Each row was made from one path, in order. Every step used is in the known rows, and no mark comes twice. Write each row's path.
Known rows
barita-raton-lakif: [  0  -1   2  -6  11   1  -6   6  -3   1  -6   4   3  -2  19  -8  -9  10
  -1  -1   7  -3   0  -4   2   2   3   2   2  -7  -1 -12  -9 -10]
valu-raton-lakif-vetog-morub: [  0   2   3  11   6 -12  -6  13  -4   0  -6   4  14  14   7 -10 -16   7
  13  -7  17  -1   5   1  -1   8   2   7  -7   4  -4  -2 -14  13]
mikop-raton-valu-vetog-morub: [  5   8   3  11  12  -9   6   9   2   1  -5  -7   6  15  18 -11  -6   9
   6  -6   6   3   8  -3   1  -2   2   1  -4   0   3  -5 -10  11]
valu-raton-lakif: [ -1   6   2   5   5  -5   3   1   1  -3  -3   7   0  13   4  -2 -12   4
   6  -1   8  -8   3  -4  -2   3  -2  11   2  -6  -3  -7 -12  10]
valu-raton-mikop: [  0  -2   5  -3  -1  -3  12  -4   4   0  -5   9   5  15  -8   2 -13  -3
   2   2   5  -3  -3 -11  -5   4  -6  10  -2  -5  -8  -4  -5  13]
lakif-vetog-morub: [  1  -7   7   9   6 -13 -10 -13  -5  10   8   5  24  13  16  -6 -10   3
  14  -7   6   5   2  -9  -8   9   7  -4  -9   1 -11  -5 -14  -2]
mikop-feme-barita-raton-lakif: [  1  -1  -2 -13  10   5 -15  16   4   5   0  17  -8   0  17 -10 -11   9
  -4   0  12   0  -2   2   5 -11  -2   0   2 -14  -5 -18  -2  -4]
valu-vetog-lakif: [  1   0  14  10   5 -14  10 -23  -4   5  21   6  16   8  13  -9  -9   0
  13   2   1  -1   4  -9  -9  -1   3   3   6   4  -5  -6 -20  -4]
barita-raton-mikop-feme-faban: [  3  -9   1 -23   4   4   6  -8   0   5  -5   7   3   6   3  -3 -11  -3
  -8   5   6   1 -10  -6   3  -2  -4  -8  -3 -10 -10 -15   3  -6]
vetog-lakif-raton-mikop-feme-morub: [ -7 -10   5  -8   1  -8   2  -1  -4   5   0  23  10  13  -8 -10  -5  -5
   4 -13   7  -1  -4  -4  -1   5  -7  13  -3   4   3  -1  -2  -1]
raton-barita-feme: [ -4   4  -4   5   6   1 -19 -41   3   3   3  20   8   2  14   2 -24  -3
   7   5   7   6  -5  -9  -6  -5   0  -2 -10 -15  -2  -3  -4   2]
mikop-raton-barita: [ -3   8  -3   1   6  -2  -3 -14   5   1   1  20  -1   6  12  -4 -14   5
   5   1   0  -1   0  -8  -3  -6  -2   6  -6 -15   9  -7   2  -2]
barita-raton-valu-vetog: [  9   3   8   0  15  -2   4  -1  -4  -1  -5  -9   6   3  23  -7  -6   7
  -5   3  11   5   4  -5   0  -1   5  -4   5  -3  -4  -9 -14   8]
raton-lakif-vetog: [  3  -1   6   8   8  -9 -11  -2  -3   1   0   6   9  10  19 -12 -15   8
   8  -1  14  -3   3  -1  -3   7   7   2 -11  -9  -5  -8 -16   1]
vetog-lakif-raton: [ -5  -4  11  -1  -6 -10  14 -16  -9   3  12  14  15  10   1  -6  -3   0
   9  -8   2  -2   4  -9 -11   3  -1  13  10   8   3  -4 -15  -7]
vetog-lakif-raton-mikop-feme-barita: [ -4  -9   8 -11  -8  -5   8  10  -3   4   4  22   6   9  -9 -12  -8  -1
   3  -4  13   2  -2  -2  -4  -6  -8  13   4   4   0  -6  -5   3]
lefo-faban-feme-mikop-raton: [  5   9  -5 -13   0   3  -3   5   7   9   4   4  -4   4  21  -1  -1   7
  -1  -1  -4  -9  -4 -10  -2   4  -5  16  -9 -13 -10 -16  -6 -21]
raton-mikop-feme-faban-lefo: [  7  -5   0 -18   4   0  14 -15   0  10   5  10   2  15  -5   7 -10  -8
   0  10   0 -10 -14 -11  -3   0  -6  -6 -12 -16 -15 -15   1  -8]
feme-mikop-raton-valu-vetog: [  9  10   1  -2   3   1  -2  -2   7   0  -1  -8  -5   9  18 -13  -5  11
   3   3   9   9   4  -6   1  -5   0   2  -8  -3   2 -11 -13  21]
barita-raton: [  2  -3   5 -10   8   1   1 -13  -2   5   5   6   7   0  17   0  -5   4
  -2   0  -1  -1  -1 -11  -4   1   2  -1   6  -7  -6 -13  -7 -12]
vetog-lakif-raton-barita: [ -9  -2   7   4  -5  -9   6 -18 -11   0   5  22  14   4   0  -6  -8  -1
   8  -4   8   0   0  -8  -9   0  -2  13   7   5  10   1 -10  -2]
valu-vetog-lakif-raton-mikop-feme: [  0   0  12   3   2 -11  17  -6  -6   1  -3  12  16  12   0 -18 -12  -2
   5   0  11   4   0   1  -5  -1  -4  10   1   5  -2  -2 -10   2]
barita-raton-mikop: [  1  -8   5 -13   6   2   4  -1   0   5  -8   6   7   0   7  -4  -9   3
  -5   3   4   0  -5 -10  -1   3  -1   1  -2  -7  -7 -10  -2  -7]
feme-barita-raton-valu-vetog-lakif: [  6  -4   9  -8   6  -2   0  19  -1   3  14   2   0  -5  16 -10  -5   8
   1   2  17   7   6  -3   1 -10   2  -1  10   7  -2 -13 -17  12]
lefo-faban-feme-barita: [  4   0   0 -11   2   0  -4  11   8  11  15  12  -2   1  17   8  -1   2
   0   1  -1 -13  -5 -11  -5   2  -3  14   3 -14 -18 -17  -9 -23]
vetog-lakif-raton-mikop-feme: [ -5  -6   9  -4  -5  -8  14  -4  -8   2  -4  17  13  14  -7 -11  -9  -3
   2  -7   7  -1  -3  -3  -4   0  -6  12   1   3   2  -2  -5  -4]
lakif-raton-mikop-feme-barita: [  0  -6   3 -15  -3   2   3   9   3   4  -8  20   0  10  -6  -7  -9  -1
  -3   0  13   4  -5  -2  -3  -3  -7  12   0  -7  -7  -8   2   7]
raton-valu: [  5   0   6   5   6  -5   1 -13  -1   0   0  -4   2  15  14   4  -3   3
  -1  -4   6  -2   1 -12  -4   1   4  -2   1 -10  -5  -7 -14  10]
faban-feme-barita-raton: [  2  -7   1 -19   4   7 -14  14   5   9  13  13  -1  -3  14  -4  -1   3
  -5  -2   9  -3  -4 -11  -1  -3  -4   9  12  -6 -16 -17  -6 -18]
valu-vetog-morub: [  0   0   8  14  10 -11   1 -15  -1  10   7   1  21   8  15  -5  -8   1
  16  -2   0   3   2 -10  -8   5   5  -1   1   2 -12  -4 -14  -2]
lakif-raton: [ -2  -2   7  -4  -1  -4   9 -17  -3   3   3  12   9  11   4   0  -2   0
   3  -3   1  -1   2 -10 -11   6   0  13   8  -2  -4  -6  -9  -3]
valu-raton-lakif-vetog: [  2   4   5   6   5  -9  -2   5  -1  -3  -2   7   6  15   9  -9 -17   6
   7   0  16  -3   5   1  -2   6   2   9  -6  -3  -4  -6 -15  14]
vetog-lakif-raton-barita-feme-mikop: [ -8   1   0  -3 -10  -1 -10 -28  -6   2   4  19  13   0   3 -11 -16  -1
   9   0  14  12  -1  -5  -7  -3  -4  10  -3   9   8   1 -11   8]
raton-mikop-feme-faban: [  2 -10   2 -14  -1  -1   6 -19   4   6   1   9   3  16  -4   1 -11  -8
  -1   5   4  -3 -12  -9  -1  -1  -5  -7  -8 -15 -13 -13   0   0]
lakif-raton-mikop-feme: [ -1  -3   4  -8   0  -2   9  -5  -2   2 -16  15   7  15  -4  -7  -9  -2
  -4  -2   8   1  -5  -3  -4   2  -6  12  -4  -9  -5  -4   1   1]
mikop-raton: [  1   5   2  -4   5  -3   7 -12   7   5   8  12   0  12  13  -4  -7   6
   6  -2  -6  -4   4 -10  -5  -2  -1   6  -1 -11   2 -12  -5  -7]
barita-raton-valu: [  5   0   4  -5  10   1   0  -1  -4   0  -5  -5   2   5  18   0  -3   6
  -7  -2   8   1   1  -9   0   0   3  -3   4  -6  -2 -11 -10   3]

Which path is each row?
[ -1  -6   7  -7  -4  -2  12  -4  -1   2 -10  11  10  11  -6  -5  -6  -1
   0  -1   7   0  -3  -9  -8   8  -3  14   0  -2  -5  -3  -3   2]	lakif-raton-mikop
[  3   3   2  -3   5  -4   2  -5   2   8   6   6   5   7  20   8  -2   0
  -1  -1  -7 -16  -6 -13  -7   8  -1  13   0 -17 -16 -13  -9 -29]	lefo-faban-feme
[  0  -8   3 -17  -5   0  14 -12  -1   3  -6  12   5  17  -9  -4  -8  -7
  -3   2   9   1  -8  -5  -4   3  -6   5   0  -5  -8  -8   1   3]	lakif-raton-mikop-feme-faban
[  4  -2   0 -21  -1   0  21  -8  -5   7  -2  13   4  16 -10   3  -6  -7
  -2   6   5  -7 -10  -7  -6   3  -7   6  -4  -7 -10 -10   1  -5]	lakif-raton-mikop-feme-faban-lefo
[  9  11   5   6  11  -6  10   0   5  -3  -1  -5  -2  15  20 -10  -7   9
   2   0   6   1   8  -3   0  -5   2   2  -3  -8   3  -8 -11  12]	mikop-raton-valu-vetog
[  4  -2   5  -4  12  -4 -10   8  -5   0  -6   4   9   0  24 -15 -14  11
   0   1  15   1   3   1   2   5   6   0  -5  -5  -2 -11 -12  -5]	barita-raton-lakif-vetog
[  7  -4   2 -17   3  -2  16 -29  -2  12  29   5   2  11   3  17  -2  -6
   9  11  -9 -13  -7 -20 -11   4   0  -7   1  -8 -15 -18 -11 -13]	feme-faban-lefo
[-11  -3  -1   0   1  -6 -15 -24  -4   3   9  28  13   2   2  -6 -14  -5
  10  -8  11   6   0  -5  -5   1  -4  11  -1   7  11   3  -7   2]	vetog-lakif-raton-barita-feme-morub
[  2  -5   1 -11   1  -3   5 -35   1   8  16  10   2  18   8   6  -7  -7
   2   3  -2  -4  -7 -10  -5  -3  -2 -10   2 -14 -13 -17  -5  -5]	mikop-feme-faban
[ -4   5  -6  -5  -5   6 -17 -31   0   2  -6  17   7   0   6  -6 -17   0
   4   4  15  15  -3  -6  -7  -2  -3   9  -6  -3   2  -1  -5  13]	lakif-raton-barita-feme-mikop
[  7   2  -1 -15   6  -2  11 -30  -2  12  20  11   0  17   5  12  -5  -7
   4   8  -7 -12 -10 -12  -7  -2  -3 -10  -3 -17 -16 -20  -5 -15]	mikop-feme-faban-lefo
[  1   2   2  -4   3  -2   9  -6   4   1 -11  14   3  19  -6  -1 -15  -4
  -1   1   6  -3  -6  -6  -2  -1  -8   7  -5 -12  -9  -6   0  11]	valu-raton-mikop-feme
[  0  -4   3   1  13  -6 -14  15  -8   4 -10   2  16   0  22 -16 -13  12
   5  -6  16   3   3   1   3   7   7  -1  -8   2  -2  -8 -11  -6]	barita-raton-lakif-vetog-morub
[  8   5   9  12  11  -8   5 -12   0  -1   1  -9   6  13  19  -3  -6   3
   2   2   9   2   4  -7  -5   0   5  -2   2  -6  -7  -6 -18  15]	raton-valu-vetog
[  4   5  -2  -5   0   0 -16   6   4   2  -2   4  -2   7  19 -20 -13  15
   8   0  14   7   4   0   2   1   2   6 -17  -5   3 -12 -11   9]	feme-mikop-raton-lakif-vetog
[ -2  -5  -3  -4  12   0 -25 -36  10  10  16  17   6   8  15   4 -13  -4
   9  -5   0   3  -1 -10  -4   3  -1  -1  -9  -8  -7  -7  -8   0]	barita-feme-morub
[  4  11  -7  -9   2   3  -8  21   6   5  -6   2  -7   2  22  -7  -3  11
  -1  -1   2 -11  -3  -4   3   5  -3  18 -12 -14  -6 -15  -7 -20]	lefo-faban-feme-mikop-raton-lakif
[  5  -1  -1 -12  11   2 -19  18   2   5   0  17  -3   1  21 -15 -16  10
  -2   1  21   5   0   7   5  -9   1  -2  -4 -13  -6 -18  -5   1]	mikop-feme-barita-raton-lakif-vetog
[  6   5   9   6   5  -7  13  -4  -5  -4  -7  -4   8  13  11  -8  -3   3
  -1  -1  14   5   5  -3  -7   4   3   9   7   2  -2  -2 -16  18]	lakif-raton-valu-vetog
[ -3  10  -7   0   7   2 -12 -25   8   1   1  21   0   5  15  -6 -24   3
   5   3   4   5   0  -5  -2  -9  -3   3 -12 -14   8  -6   2   1]	mikop-raton-barita-feme
[  9   4   2  -9  14   3  -7  10   3   3   1   5  -5   3  20  -9  -9   6
  -6   3  16   8   0   2   4 -14  -1  -5   5 -10  -8 -16  -6  11]	mikop-feme-barita-raton-valu-vetog
[  3   6   2   2   9  -7  -6  10   3   0  -2   9   1  12  20 -18 -16  14
   7  -3  12  -2   7   3   1   1   3   7 -13 -10   6 -10 -10   0]	mikop-raton-lakif-vetog
[ -1   1  15   6   0 -13  17 -15  -7   3  13   8  18   8   7 -13  -6   0
  11   0   5   2   6  -5 -11   2   1  12  11  11   0  -2 -20  -1]	valu-vetog-lakif-raton
[  1   3  -3   0   1  -2 -19  14   2   6  -5   1   6   6  18 -21 -11  16
  12  -6  13   9   4  -1   3   4   2   4 -19   2   4  -9 -11   8]	feme-mikop-raton-lakif-vetog-morub
[ -1  -3  15   3  -1 -12  19  -5  -6   1   1   8  18   8  -1 -16 -10  -1
   8   1  10   3   2  -4  -8   4  -1  13   4  10  -1   0 -15   3]	valu-vetog-lakif-raton-mikop
[  2  -8   3 -18   3   5  -7   5   5   9  17  13  -2  -6  13   0  -5   6
   0   3   6   3   1 -10  -3  -6   0   1  10  -5  -8 -18  -7  -3]	feme-barita-raton
[ -2  -3  -3  -3  14  -4 -17 -23   6  10  10  21   1  15  13   4  -4  -3
   4 -10  -4  -3  -5  -9  -1   2  -3  -1  -5 -17  -7 -11  -1  -6]	mikop-feme-morub
[  2   4  -2 -10  -4   4  -5 -13   7   6   8   6  -4   7  13  -6  -5   9
   6   1  -2   5   1 -12  -3  -2  -2   4  -7  -7  -1 -14  -7   4]	feme-mikop-raton
[  3  -7   0 -12  -1   1  -3 -47   6   8  23   5   6  10   9   6 -15  -8
   8   7   1   3  -3 -12  -8  -1   0 -10  -2  -6 -12 -14 -12  -1]	barita-feme-faban
[  3 -11   1 -22   3   8 -11  24   7   8   2  13  -1  -3   6  -7  -4   3
  -8   0  14  -2  -8 -10   2  -2  -6  10   4  -6 -17 -14  -1 -14]	faban-feme-barita-raton-mikop
[  2  12 -10  -9   0   4 -11   2   6   6  -3  11  -5  -1  20  -1  -6   6
  -1   2   1  -7  -7  -9   0   1  -5  16 -11 -17  -4 -12  -1 -18]	lefo-faban-feme-mikop-raton-barita
[ -1  -4   5  13   9 -12 -15   7  -5   5  -4   3  18  10  17 -13 -14   9
  13  -8  15   0   3  -1  -1  10   8   0 -12  -1  -5  -4 -15   0]	raton-lakif-vetog-morub
[  0   6  -4  -6   0   4 -11   4   7   2  -2   4  -8   5  14 -13  -8  14
   6   0   5   2   2  -5   2  -1  -1   7 -11  -7   4 -13  -8   5]	feme-mikop-raton-lakif
[  3   1   6   0   1  -4   9  -4  -5  -3  -7   0   4  16   7  -1   0   2
  -3  -5  11   1   4  -7  -7   5   1  10   7  -2   0  -3 -12  12]	lakif-raton-valu
[ -5   4  -3   0   1   1  -9 -32  -2   0  -5  22  10   4   6  -3 -19  -3
   3   3  12   8  -2  -5  -9  -1  -2  10  -1  -6   2   1  -3   5]	lakif-raton-barita-feme
[ -6   2   1   1  -1  -3   0 -20  -5   0  -6  21   9   5   3  -1  -9   0
   2   1   8   2  -2  -8  -9   3  -1  12   5  -7   3  -1  -3   2]	lakif-raton-barita
[  5   0  -1 -18   5   4  -4  19   5  10  10  10  -2  -6  21   4  -1   5
  -6   1   1 -11  -4  -8  -2   1  -3  13   6 -12 -16 -19  -6 -27]	lefo-faban-feme-barita-raton
[  0  -1  -3  -6  12  -4 -11  -2   5  12  11  13   3   6  19  10   2  -2
   1  -8  -7 -17  -6 -13  -3  13  -2  13  -4 -15 -14 -12  -7 -27]	lefo-faban-feme-morub
[  1  -6   1 -13   6   6 -13  22   4   5   6  12  -6  -8  15  -8  -9  11
   0   2  13   0   1  -3   2  -5   1   3   6  -5  -3 -17  -8  -1]	feme-barita-raton-lakif
[  2   9  -8  -9   3   2   3 -34   2   3  13  16   2   7  -3  13 -22  -8
   8  15   6  -3  -6 -10  -7  -4  -6   0  -6  -7  -6  -8  -5   9]	valu-raton-barita-feme-faban-lefo
